Each row was made from one small tree. Brackets hold a mark, then the marks that hang from it, in the order of their numbers. Every link used is in the known rows. Write each row's tree.
Known rows
[j891 [j400 j421 j595]]: 0.4,19.6,3.5,28.1,7.8,-8.2,-29.8,22.0,-28.8,-40.4,38.1,-15.6,15.8,21.2,0.7,-20.6,-9.6,-1.4,49.7
[j671 j400]: 6.6,6.2,0.0,19.0,-3.2,7.8,-12.0,17.6,9.6,-6.2,-9.7,-9.1,16.1,7.2,5.8,4.1,-4.7,-4.6,-6.0
[j671 [j400 j53 j421 j595 j891]]: 2.5,3.1,20.3,39.8,-17.0,-7.4,-37.5,15.1,-38.5,-73.7,37.5,-21.7,10.4,30.7,20.5,-26.3,-29.1,-21.4,52.6
[j53 j400]: 5.4,17.5,-12.9,7.4,14.0,-10.9,-15.8,1.7,-1.5,-10.3,-7.3,-7.4,18.1,-2.5,-1.2,-4.4,4.5,-6.7,5.3
[j400 j421 j595]: -3.0,6.2,11.8,24.3,1.2,-9.1,-23.2,-4.5,-28.8,-21.1,22.8,-15.8,-0.8,8.1,9.6,-13.7,-7.2,9.5,39.0
[j671 [j400 j53 [j421 j824]]]: -3.0,13.8,30.6,29.4,-26.7,0.1,-27.7,21.7,-30.2,-35.7,34.7,-37.6,14.3,-0.6,21.8,-20.8,-14.2,-18.1,17.5
[j920 [j400 j53 j595 j671]]: -4.6,42.5,26.0,31.5,0.3,-16.1,-16.2,30.8,-47.7,-11.4,54.6,-8.1,9.4,9.3,30.1,-33.3,15.6,-11.6,58.0
[j920 [j400 j421 j595 j671]]: -10.5,32.9,23.0,37.1,15.8,-12.9,-30.4,1.3,-49.3,-11.6,54.7,-18.6,4.9,5.5,30.8,-32.3,-1.4,3.1,60.5
[j891 j400]: 2.3,16.3,-9.2,7.0,7.0,2.5,-4.6,27.1,-1.9,-16.3,13.8,0.9,19.1,14.2,-8.4,-3.9,-3.8,-9.4,11.2
[j576 j400]: 7.6,7.6,7.1,24.2,2.4,-5.5,-10.2,-1.5,3.5,0.5,-4.9,-7.8,8.5,17.8,-6.2,5.3,-16.6,-3.8,-2.0
[j671 [j400 j891]]: 0.3,-11.4,5.7,14.7,-2.0,9.2,-15.7,6.5,1.8,-31.2,-3.0,12.2,16.3,22.7,5.6,-0.9,-19.5,-18.9,1.6
[j400 j671]: -3.7,7.2,16.3,-11.0,6.1,-2.4,3.6,-23.8,-11.8,9.6,30.0,3.9,-4.1,-10.7,15.5,-11.7,3.0,0.6,11.0
[j576 [j400 j53 j595 j671 j891]]: 3.9,13.6,38.0,27.5,-3.2,-20.5,-18.2,-8.6,-45.4,-44.8,58.4,4.0,15.0,39.3,22.4,-23.0,-19.8,-20.9,47.8
[j891 [j400 [j421 j824] j595 j671]]: -9.9,28.4,41.3,17.5,4.6,-10.9,-24.2,7.9,-54.1,-26.0,82.3,5.9,31.4,7.6,22.1,-33.3,6.6,-0.8,53.6
[j920 [j400 j595 j891]]: -9.8,6.1,6.5,38.2,11.2,-5.3,-23.1,24.1,-29.8,-31.3,9.4,26.6,18.6,37.0,11.9,-10.4,-7.8,-16.0,38.6
[j53 [j400 j595 j891]]: 0.1,3.4,-0.2,17.1,16.9,-20.2,-27.4,-0.9,-21.1,-44.2,7.8,24.6,30.9,19.2,8.9,-8.4,1.8,-14.8,34.9
[j166 j400]: 4.3,-4.4,-13.4,14.2,15.7,-7.5,-13.2,-1.9,-14.8,6.6,-19.7,-5.8,9.2,2.9,-1.7,-0.6,-10.8,-7.1,17.9
[j920 [j400 j53]]: -2.0,29.9,1.2,31.2,-7.3,-2.5,-9.2,42.2,-21.2,-16.7,14.6,-20.7,-1.0,12.1,8.0,-16.4,-3.5,-20.1,23.6
[j421 j824]: -12.5,-1.9,20.2,2.1,-7.1,-1.3,1.8,5.8,-10.7,4.1,12.8,14.8,16.6,-2.5,8.0,-4.5,13.8,-5.2,-7.1
[j400 j53]: 2.5,11.9,4.5,0.7,-13.6,-4.3,0.0,14.5,-15.0,-19.6,20.1,-17.5,-7.6,1.4,3.7,-12.3,-3.6,-10.1,13.7
[j400 j421 j671 j891]: -10.3,-9.7,22.1,-7.1,7.4,2.8,-9.3,-49.5,-33.9,-32.9,45.5,0.2,-11.7,6.6,19.6,-23.9,-31.7,-8.4,36.2

Write each row's tree
2.2,26.2,10.4,0.6,19.3,-13.3,-25.9,-36.3,-29.7,-16.6,36.1,-28.8,4.3,-19.2,21.3,-22.0,-12.8,-2.0,33.9
[j53 [j400 j421 j671]]
0.2,-11.0,-5.2,13.2,1.5,-13.2,-16.5,0.1,-35.4,-41.0,1.4,-2.5,3.7,18.9,1.7,-15.5,-30.3,-33.2,40.1
[j166 [j400 j53 j891]]
3.8,29.9,12.5,12.4,22.4,-25.5,-19.0,-9.0,-25.5,-9.7,35.4,5.2,29.2,-8.0,22.7,-17.2,23.5,1.1,37.4
[j53 [j400 j595 j671]]
1.4,-0.2,11.2,25.0,-18.9,4.9,-30.4,5.2,-25.1,-66.7,25.6,-31.4,-2.7,22.8,14.2,-21.9,-45.6,-27.2,31.1
[j671 [j400 j53 j421 j891]]
4.4,14.9,3.0,38.3,1.6,-25.3,-35.9,9.0,-53.8,-36.1,24.7,-36.9,3.2,7.3,13.2,-27.1,-19.6,-10.2,70.6
[j166 [j400 j53 j421 j595]]
-6.1,10.3,5.2,25.7,-6.8,0.3,-13.0,27.5,-28.3,-43.2,13.6,1.9,0.0,30.1,6.8,-18.6,-20.5,-32.4,31.7
[j920 [j400 j53 j891]]
-5.6,6.9,32.1,2.5,-7.1,-16.5,-11.2,-6.0,-48.4,-45.4,64.1,13.1,2.6,16.4,25.6,-28.4,-1.7,-16.0,53.3
[j400 j53 j595 j671 j891]
2.4,24.3,0.1,25.1,16.0,-22.4,-35.9,-2.4,-27.3,-33.9,20.6,-22.6,19.2,3.5,12.0,-18.5,-0.5,0.8,41.9
[j53 [j400 j421 j595]]
-2.1,-15.9,-4.1,26.9,18.4,-15.5,-27.0,-3.6,-34.8,-28.3,-2.3,25.7,22.9,26.3,5.1,-6.8,-11.3,-16.6,46.9
[j166 [j400 j595 j891]]
-6.8,19.4,22.1,29.0,5.9,-22.5,-37.2,3.6,-38.0,-28.7,29.1,-8.5,35.8,-2.0,18.1,-20.2,12.5,-2.9,35.9
[j53 [j400 [j421 j824] j595]]
-14.0,-2.9,41.5,23.5,-21.5,-12.9,-26.8,5.8,-60.0,-65.5,59.5,3.0,10.0,22.4,22.4,-30.8,-13.5,-21.9,52.7
[j400 j53 [j421 j824] j595 j891]
4.3,37.8,19.3,11.7,-1.0,-16.9,-13.7,32.6,-43.0,-36.0,73.2,-4.2,20.0,12.6,15.9,-29.7,9.2,-10.8,56.4
[j891 [j400 j53 j595 j671]]
1.9,24.7,27.2,4.7,-7.9,-18.5,-8.9,6.1,-40.4,-17.8,60.3,-7.6,2.7,1.1,25.8,-30.1,13.2,-3.7,45.1
[j400 j53 j595 j671]
7.8,29.6,3.1,23.2,-8.8,-15.5,-17.8,52.0,-28.7,-44.1,46.9,-8.1,21.9,27.0,0.3,-20.1,3.5,-14.5,45.9
[j891 [j400 j53 j595]]
-6.9,7.4,36.0,10.7,-7.4,-13.7,-23.1,-23.9,-63.9,-61.0,78.6,-8.2,-10.1,16.4,33.1,-41.6,-23.9,-10.9,69.5
[j400 j53 j421 j595 j671 j891]
-18.4,-18.9,30.5,7.3,-6.3,2.3,-15.2,-20.0,-33.4,-39.2,29.7,14.4,7.3,10.8,11.5,-15.3,-21.6,-14.1,17.2
[j400 [j421 j824] j891]
-18.5,37.4,43.6,28.0,-11.7,-7.8,-20.4,11.4,-60.1,-17.5,70.3,-24.4,3.5,-5.2,33.3,-37.1,-6.8,-18.7,45.5
[j920 [j400 j53 [j421 j824] j671]]
-5.0,7.1,10.5,-1.0,21.6,-10.8,-27.9,-45.9,-35.9,-46.2,40.0,-6.0,8.7,2.8,20.2,-27.7,-27.4,-13.5,41.8
[j53 [j400 j421 j671 j891]]
2.2,31.8,9.2,31.0,-5.9,-12.2,-28.9,39.4,-43.8,-60.4,56.4,-31.6,11.5,24.4,4.3,-28.5,-15.3,-9.4,63.3
[j891 [j400 j53 j421 j595]]
-10.6,-8.5,35.9,36.7,-9.0,-3.4,-35.2,7.2,-35.6,-51.2,32.2,13.6,32.4,24.2,26.1,-14.3,-16.3,-12.4,31.2
[j671 [j400 [j421 j824] j595 j891]]
4.9,14.8,8.7,5.6,3.9,-16.7,-10.7,-8.3,-41.7,-1.6,30.5,-20.7,0.2,-10.1,15.6,-23.0,-4.6,-16.9,44.5
[j166 [j400 j53 j671]]
6.1,32.0,39.4,38.1,-4.4,-25.8,-32.5,-9.2,-51.3,-32.9,70.8,-39.7,-0.3,14.4,25.5,-31.9,-21.1,-4.2,59.4
[j576 [j400 j53 j421 j595 j671]]
2.1,43.2,24.1,20.3,-1.5,-15.6,-26.3,17.8,-56.5,-48.2,87.8,-28.6,6.6,14.6,21.1,-42.1,-10.8,-8.4,75.6
[j891 [j400 j53 j421 j595 j671]]
-2.0,7.5,7.2,-8.9,22.3,-10.7,-14.3,-32.6,-22.3,-30.4,27.9,18.3,17.9,4.9,19.1,-17.4,-6.7,-18.3,23.7
[j53 [j400 j671 j891]]
-12.5,-0.5,18.2,11.4,7.7,-8.0,-30.2,-21.4,-33.0,-48.9,22.6,6.3,23.6,6.6,12.7,-16.7,-18.8,-21.5,20.9
[j53 [j400 [j421 j824] j891]]
6.0,17.8,28.7,28.0,11.3,-19.7,-16.5,-8.2,-22.2,5.1,38.7,-0.5,20.1,16.9,15.1,-9.2,1.4,3.3,27.7
[j576 [j400 j595 j671]]
-9.9,-2.9,32.1,10.2,7.1,-11.0,-23.1,-37.7,-48.8,-42.4,59.7,9.3,0.0,13.4,28.6,-29.3,-16.8,-2.0,55.4
[j400 j421 j595 j671 j891]
-1.0,-4.3,27.0,9.8,9.0,-4.5,-9.9,-34.6,-17.4,-19.5,27.4,15.0,7.3,27.9,12.7,-6.0,-25.8,-14.6,11.4
[j576 [j400 j671 j891]]
